Every row comes from one small tree of marks. The marks that hang from a mark follow it in brackets, in the order of their numbers. Every link used is in the known rows. Which tree was each row made from?
In the rows, zero is written as 128.
Known rows
q_252[q_735 q_775[q_48 q_532]]: [113 126  94 139 122 130 118 165 155 119 125 117  97 108 132 106 111 110
 117 130 162 140 163 135 113 130 152 133 138 101 166 149 148 164 132 105
 173 170]
q_532[q_775]: [108 138 114 145 118 124 115 139 109 176  82 120 117 112 121 115 127 140
  97 120 143 128 150 139 120 117 128 138 133 135 147 141 133 137 127 105
 132 144]
q_163[q_476 q_775[q_48]]: [114 132 113 142 130 148 136 135 157 183 132 112 106 100 138 150 109 137
  82 144 140 133 164 134 123 121 141 119 125 144 144 142 187 140 154 103
  98 122]
q_979[q_278]: [131 139 104 114 132 163 131 136 103 120  65 131 109 122 115 136 110 138
 117 147 147 125 136 122 100 133 128 145 126 124 136 159 138 143 116 142
 122 141]
q_424[q_775[q_48 q_532[q_188] q_735]]: [ 78 135 115 158 118 197 117 128 137 165 102 116  92  91 134 110 108 142
  70 130 142 129 186 190 117 105 141 133 129  96 155 145 165 135 141  93
 180 132]
q_891[q_775[q_48 q_188 q_424 q_476]]: [128 142 159 113 105 146 140 144 133 203 208 113 119  92 109  73 105 164
  76 154 138 124 191 169 151 139 142 101  94 123 135 127 195 149 156 119
 158 110]
q_278[q_775[q_476 q_532]]: [138 134 146 140 132 139 127 142 103 179 119 114 103 115 104  94 107 112
  94 144 142 121 155 109 111 120 141 150 118 137 140 119 202 120 139 127
 165 104]
q_979[q_775]: [103 133 133 140 110 121 109 145 115 145 117 123 117 120 111 111 124 138
 105 140 129 125 149 133 118 116 133 154 138 119 142 144 143 136 127 123
 143 142]
q_15[q_979]: [123 127 100 117 110 171 131 131  84 137 112 125 128 111 117 117 116 126
 109 143 131 121 148 148 108 131 136 152 131 118 136 148 136 126 126 149
 165 150]
q_532[q_188 q_775[q_48 q_476 q_735]]: [ 82 146 186 180 100 183 113 142 122 241 101 112  99  87 121 119 114 170
  59 124 133 120 185 151 135 101 134 149 135 131 143 137 162 104 136  88
 155  93]
q_278[q_775]: [138 136 127 133 129 116 114 140 106 193 105 121 114 116 104 109 117 117
 108 134 141 132 142 115 108 121 128 143 124 138 163 138 153 133 127  90
 134 120]
q_252[q_775]: [121 129 116 130 124 124 117 157 132 158  81 121 109 125 119 112 117 120
 117 136 156 128 142 125 117 138 136 133 130 128 150 144 151 138 121  92
 146 161]
q_979[q_278 q_775[q_476]]: [119 137 161 138 109 168 115 149  92 147  95 125 103 128 111 109 112 152
 102 156 131 115 157 112 113 121 129 162 130 133 126 140 173 112 123 153
 133 110]
q_775[q_15]: [120 134 101 115 124 133 120 132 134  98 117 123 127 122 100  94 118 149
 132 151 158 125 133 114  99 134 137 146 129 127 116 151 143 155 117 115
 161 195]
q_15[q_979[q_278 q_775 q_891]]: [115 136 115 129 103 225  93 139  72 182  86 137 116 116 109 101 123 134
  99 161 128 134 161 119  95 124 134 155 126 121 144 160 133 140 135 176
 121 102]
q_476[q_163[q_775[q_188 q_424]]]: [108 134 111 105  95 121 134 126 106 187 143 121 103  81 143 107 104 157
  59 167 137 128 179 196 134 130 145 111 107 139 131 146 204 198 157 111
 112 162]
q_532[q_188 q_775[q_476]]: [103 144 161 163 115 151 124 149  99 241 106 117 104 101 106 111 126 162
  75 130 134 114 163 137 141 113 127 140 130 148 134 127 171 108 124  92
 140  75]
q_252[q_735 q_775[q_424 q_532[q_188]]]: [117 133 108 142 123 135 139 172 126 129  99 124  85 109 119  68 130 113
 101 147 168 123 163 150 133 122 164 123 124 113 158 138 177 197 132 108
 170 120]
q_476[q_163[q_775[q_15]]]: [102 131  92 117  98 137 109 127 133 143 112 122 110  97 136 119 104 157
 101 161 159 124 154 136 107 134 138 132 135 148 123 157 189 188 140  86
 103 187]
q_15[q_979[q_278 q_775[q_188] q_891]]: [108 137 124 115  88 217  93 131  83 200 129 138 112 104  99  85 121 144
  85 170 114 144 171 147 101 127 131 149 109 112 129 163 123 140 143 179
 164 123]
q_775[q_15 q_188 q_424 q_735]: [109 139 139 109  96 148 129 123 136  81 123 125 122 108 103  42 121 160
  93 168 150 123 158 162 106 125 160 144 106 114  98 151 151 184 140 136
 206 240]
q_532[q_188 q_775[q_15 q_424]]: [ 99 148 106 140 116 138 115 143 129 173 115 122 111 112 100  60 131 167
 101 147 170 124 165 147 127 106 139 122 120 145 128 136 173 182 123  98
 150 115]
q_532[q_775[q_15[q_979] q_48 q_424]]: [103 138  72 120  99 167 102 133 126 162 165 116 130 111 121  61 108 159
 111 144 168 133 190 160 109 109 140 129 123 134 139 140 169 163 134 147
 172 149]
q_163[q_476 q_775[q_188 q_532]]: [109 130 113 128 117 145 151 128 152 148 134 117  93  96 127 115 115 119
  59 160 131 132 162 160 124 126 152 122 105 131 113 138 193 162 173 139
 164 157]
q_979[q_278 q_891[q_775]]: [136 147 122 121 128 205 117 142 104 178  58 137 115 111 105 108 129 135
 101 152 153 133 142  97 115 151 133 114 111 127 154 162 129 171 142 115
  73  87]
q_979[q_278 q_775[q_188 q_424]]: [114 144 127 112  99 141 120 139 108 136 130 130 102 116 108  72 112 154
  91 167 135 132 173 167 120 118 136 136 104 118 127 149 163 168 136 168
 162 144]
q_163[q_775[q_188 q_424 q_476 q_532]]: [127 136 139 125 109 150 152 133 131 151 166 115  99  94 122  81 107 143
  55 165 143 116 184 186 130 129 158 114  96 122 107 124 228 179 165 162
 179 138]
q_476[q_163[q_775[q_424]]]: [113 133  99 119 109 127 132 135  95 166 103 120 105  95 151 122 107 149
  74 158 150 117 167 166 126 128 148 117 124 148 144 142 210 198 149 109
  70 140]
q_775[q_15[q_979] q_48 q_188 q_476]: [114 130 122 102  91 183 115 125 130 166 226 115 130  95  98  79  93 169
 106 165 131 129 182 154 106 136 136 147 110 122  99 143 167 110 132 152
 235 184]
q_891[q_278 q_775]: [127 135 107 126 127 176 126 151 126 116  60 125 128 109 121 121 111 152
  90 137 135 122 130 143 133 147 135 123 123 121 122 155 128 164 139 101
 130 112]
q_476[q_163]: [109 130 103 114 115 125 124 132  82 159  87 122 114 102 131 142 105 145
 102 147 134 122 143 136 118 135 135 148 136 140 140 149 162 146 124 106
  99 167]
q_891[q_979[q_775]]: [109 130 147 130 102 158  90 137 111 143 108 120 132 120 107 104 117 149
 100 146 122 125 162 103 122 119 137 162 128 127 146 145 116 121 141 131
 158 146]
q_424[q_775[q_476]]: [128 127 130 139 132 159 125 138  85 165 111 115 118 114 122  88 124 154
  90 138 128 109 156 147 117 133 133 132 125 138 132 124 180  92 121 100
 144 149]
q_476[q_163[q_775]]: [107 130 104 127 103 133 122 131 106 179  93 122 105  92 148 153 106 143
  78 148 141 122 156 155 121 133 135 129 136 144 145 154 182 171 144  90
  80 150]
q_891[q_278[q_775[q_188]]]: [135 135 119 122 125 145 107 140 119 177 103 121 117 101 106 106 102 151
  82 145 113 142 139 155 111 131 129 138 107 129 117 147 133 140 132 100
 184 138]
q_775[q_188 q_424 q_476 q_532 q_735]: [116 136 172 127 103 169 153 128 107 104 119 116 106  99 115  65 112 144
  57 163 134 109 173 172 121 122 170 151  99 109  99 126 195 153 156 176
 211 186]

Write each row's tree
[125 140 106 113 125 115 120 132 141 196 192 112 102  99 108  78  92 124
  86 149 147 149 189 170 116 111 143 118  92 115 156 127 192 172 153 135
 192 124]
q_278[q_775[q_48 q_188 q_424 q_532]]
[119 128 115 115  94 111 107 157 157 110 144 128 109 109 103  43 133 139
 124 156 155 140 146 132 107 145 148 134 125 117 124 158 121 171 124  78
 215 250]
q_252[q_735 q_775[q_15 q_188]]
[115 139 177 128 103 163 137 130 120 157 160 112 116  91 118  83 102 170
  64 156 128 118 186 173 125 121 155 140 103 115 115 133 179 128 145 144
 191 177]
q_775[q_48 q_188 q_424 q_476 q_735]
[ 80 125 180 144  55 192 106 135  49 168  93 121 112  96 140  97 109 147
  63 160 106 103 177 149 118 110 148 191 145 136 123 140 182 106 148 149
 149 161]
q_15[q_979[q_775[q_476[q_163] q_735]]]
[140 138 116 111 116 252 106 131  79 152  98 132 125 116  94  76 116 157
 118 181 148 119 150  88  80 145 142 153 115 141  99 152 161 129 122 176
 146 136]
q_775[q_15[q_979[q_278 q_891]] q_476]
[100 132 226 140  68 190  95 129 106 151 119 118 125 100 105  67 117 168
  57 159  97 115 183 125 126 119 150 179 112 123 110 141 127  96 161 143
 217 188]
q_891[q_979[q_775[q_188 q_476 q_735]]]
[111 125 117 128 119 152 116 134  56 191 103 114 110 100 143 102 110 165
  79 148 124 108 164 153 122 135 133 137 131 155 132 127 205  97 126  84
 107 158]
q_424[q_775[q_476[q_163]]]
[110 137  73 122 124 153 126 130 185 103 172 114 107 108 127  91  96 145
 105 159 186 133 183 162 109 118 155 107 114 116 129 141 214 219 153 143
 157 152]
q_163[q_775[q_15 q_48 q_424 q_532]]
[115 137 123 140 119 188  86 138 158 125  79 117 122 108 117  96  93 161
 102 146 146 140 145 125  88 116 140 155 127 126 117 160 137 152 131  88
 180 171]
q_891[q_278[q_775[q_15 q_48 q_735]]]
[ 87 136 173 155  85 159 112 135  68 195  46 116 107  93 143 110 116 159
  58 137 127 105 165 136 123 113 144 167 140 158 131 136 176 117 141 101
 112 168]
q_532[q_775[q_476[q_163] q_735]]
[118 132 109 132 123 147 132 133 157 121 110 119 111 115 121  98 126 140
 100 163 156 124 143 110 110 128 147 129 124 156 110 145 189 159 148 106
 121 172]
q_163[q_476 q_775[q_15]]
[120 135 189 134  93 150 132 152 119 158 101 117 102 109 120  51 118 142
  68 161 142 113 173 161 130 132 162 137 101 128 117 130 189 137 145 121
 199 191]
q_252[q_775[q_188 q_424 q_476 q_735]]
[105 143 155 139  96 176 120 141  98  90  46 131 102 124 125  78 122 140
  88 159 144 116 164 144 108 104 150 160 125 118 135 153 160 169 138 164
 133 147]
q_979[q_278 q_775[q_424 q_735]]
[ 92 138 160 153  99 181  84 134 131 128  82 130 123 116  96  63 140 154
 101 161 141 130 146 100  92 116 154 165 133 117 117 157 125 166 137 118
 147 193]
q_979[q_775[q_15 q_735] q_891]
[ 93 130 165 122  84 164 137 122  90 139 102 117  98  81 133 107  97 149
  52 162 117 112 167 164 120 130 157 167 117 124 100 139 191 136 154 142
 183 207]
q_775[q_188 q_476[q_163] q_532 q_735]
[100 127 174 141  89 156 115 151  91 181  44 117  98 104 143 108 107 138
  78 153 140 107 157 124 122 135 152 161 135 146 131 140 194 118 135  85
 126 187]
q_252[q_775[q_476[q_163] q_735]]
[112 139 181 129  84 169 139 142  73 151  73 119 112  94 138  77 116 151
  57 160 140  96 171 143 145 134 161 138 119 146 134 133 211 162 160 108
  93 134]
q_891[q_775[q_424 q_476[q_163] q_735]]
[102 133 164 160 105 191 132 130 154 142 114 111  97  91 143 134  98 137
  59 141 146 117 183 158 117 116 154 141 128 109 131 144 198 147 164 136
 157 143]
q_163[q_775[q_48 q_476 q_532 q_735]]
[107 134  93 102 113 135 126 123 158  88 156 123 115 110  95  77 108 141
 112 161 152 134 150 149 101 134 145 141 109 107  97 148 154 174 136 146
 225 223]
q_775[q_15 q_188 q_532]
[112 137 144 143 131 165 146 143 112 166 115 117  99 104 103 122 110 140
  86 148 139 109 157 135 128 125 142 146 123 122 117 127 195 126 128 134
 172  87]
q_775[q_476 q_532[q_188]]
[103 130 143 145 109 192 104 127 134 132 127 112 118 107 124  64 111 175
  93 148 147 117 176 144 102 122 142 143 131 126 118 139 176 104 129  89
 179 208]
q_424[q_775[q_15 q_48 q_476 q_735]]
[118 137 115 122 120 133 145 131 155 191 180 111 103  88 132 105 108 150
  62 162 137 138 186 176 135 122 149 100  97 139 131 134 205 164 167 126
 131 138]
q_163[q_476 q_775[q_48 q_188 q_424]]
[138 136 146 138 123 150 147 142 110 157 126 116 111 107 128  98 118 152
  73 155 150 105 167 152 130 128 151 118 115 143 127 125 219 159 146 132
 113 108]
q_163[q_775[q_424 q_476]]
[118 138 152 122  96 211 126 130 120  77  58 122 125 110 124  59 119 125
  68 151 155 111 177 125 136 128 170 136 102 114 146 142 147 187 182 149
 161 142]
q_891[q_775[q_424 q_532 q_735] q_979]
[128 143 140 140 127 231 120 148 104 121  14 129 130 101 123  77 132 160
  61 155 139 118 140 143 126 142 166 119 108 120 117 154 132 199 158 119
 103 114]
q_979[q_891[q_278 q_775[q_424 q_735]]]
[108 130 129 122 117 142 122 136  91 202 147 109 114  93 134 149  88 169
  94 148 130 119 168 129 123 133 134 147 135 145 135 134 195 109 125 106
 107 143]
q_775[q_48 q_476[q_163]]
[120 138 150 136 105 147 101 130 131 132  78 124 116 117 102  65 123 129
 112 147 155 129 141 105  91 115 143 162 127 132 137 151 145 151 133  88
 170 189]
q_278[q_775[q_15 q_735]]
[ 94 137  95 132 111 150 140 136 112 184 106 119  84  84 144 124 101 141
  58 161 156 119 181 185 137 114 152 114 120 134 143 138 237 215 157 116
  99  84]
q_476[q_163[q_775[q_424 q_532[q_188]]]]
[102 128 116 136 110 176 105 123 126  88  72 123 121 116 122  56 130 153
 101 146 149 118 150 149  92 125 144 146 132 121 122 154 144 139 127  87
 174 236]
q_424[q_775[q_15 q_735]]
[ 87 131 136 132  95 153 114 140 177 152 122 116  92  98 130 104  96 121
  81 143 151 144 181 172 114 125 151 136 113  91 140 153 153 152 153 118
 222 209]
q_252[q_775[q_48 q_188 q_532 q_735]]
[126 121  92 119  88 162 106 159 120  95 116 129 119 120 114  48 131 119
 137 151 163 128 147 121  98 139 151 150 142 122 137 159 129 160 121 110
 201 214]
q_252[q_735 q_775[q_15[q_979]]]
[132 127  83 125 135 238 109 138  76 147  59 127 139 103 115 124 114 155
  89 153 116 129 131 140  96 144 145 145 122 120 109 155 112 142 128 154
 142 123]
q_15[q_979[q_891[q_278]]]
[ 81 135  87 128 100 159 117 129 148 162 116 122  88  88 128 121  99 148
  84 166 165 126 168 155 115 121 143 128 131 135 122 155 215 207 148  91
 130 134]
q_476[q_163[q_775[q_15 q_532[q_188]]]]
[121 137 127 112 124 145 144 133 129 156 204 108 107  96 113  90  91 155
  79 158 138 124 190 174 127 127 153 125  95 112 114 120 211 147 146 172
 200 140]
q_775[q_48 q_188 q_424 q_476 q_532]
[126 133 139 135 112 159 123 137 146 139 136 118 116 112 112  95 117 158
 101 160 158 114 153 120 109 135 141 133 127 144 103 142 195 152 136 110
 144 160]
q_163[q_775[q_15 q_476]]
[ 98 132  96 128 107 135 115 130 129 207 136 116 105  84 152 170  90 154
  81 143 142 134 175 162 120 126 131 122 136 137 156 155 186 165 146  87
  80 140]
q_476[q_163[q_775[q_48]]]
[ 95 131 108 139 110 178  98 122 149 116 112 117 120 108 129  75 114 163
 105 140 152 130 170 156  93 117 139 137 132 113 134 155 147 134 129  82
 174 222]
q_424[q_775[q_15 q_48 q_735]]
[ 83 138 160 147  78 161 100 131  95 156  64 117 113  99 130  77 116 172
  78 150 145 108 162 121 110 115 146 170 140 161 107 141 180 134 136  95
 135 208]
q_532[q_775[q_15 q_476[q_163] q_735]]
[109 138 126 122 104 195  79 136 125 154 116 122 120 117 116 127  92 161
 109 149 134 139 182 100 112 116 126 156 124 122 156 159 121 120 139 148
 142 116]
q_891[q_979[q_278 q_775[q_48]]]
[ 95 129 100 113  92 133 129 121 130 171 135 121  93  80 143 133  95 135
  60 159 134 133 173 187 123 132 143 125 116 123 128 152 192 190 165 120
 143 178]
q_476[q_163[q_775[q_188 q_532]]]
[119 142 137 130 113 144 102 131 144 144 129 116 117 113 111  54 107 141
 107 152 167 135 171 125  97 106 151 142 116 131 147 143 176 171 139 101
 163 166]
q_278[q_775[q_15 q_48 q_424 q_735]]
[125 134 160 132 103 146 136 132 131 190 156 119 108  91 116 112 112 156
  64 152 125 120 167 164 128 138 137 124 111 130 112 140 180 134 148 115
 163 147]
q_163[q_775[q_188 q_476]]
[119 135 149 120 117 140 131 133 129 194 193 112 118  92 106 121  97 168
  89 145 121 131 172 154 123 135 131 135 111 119 119 135 162 103 130 123
 184 156]
q_775[q_48 q_188 q_476]
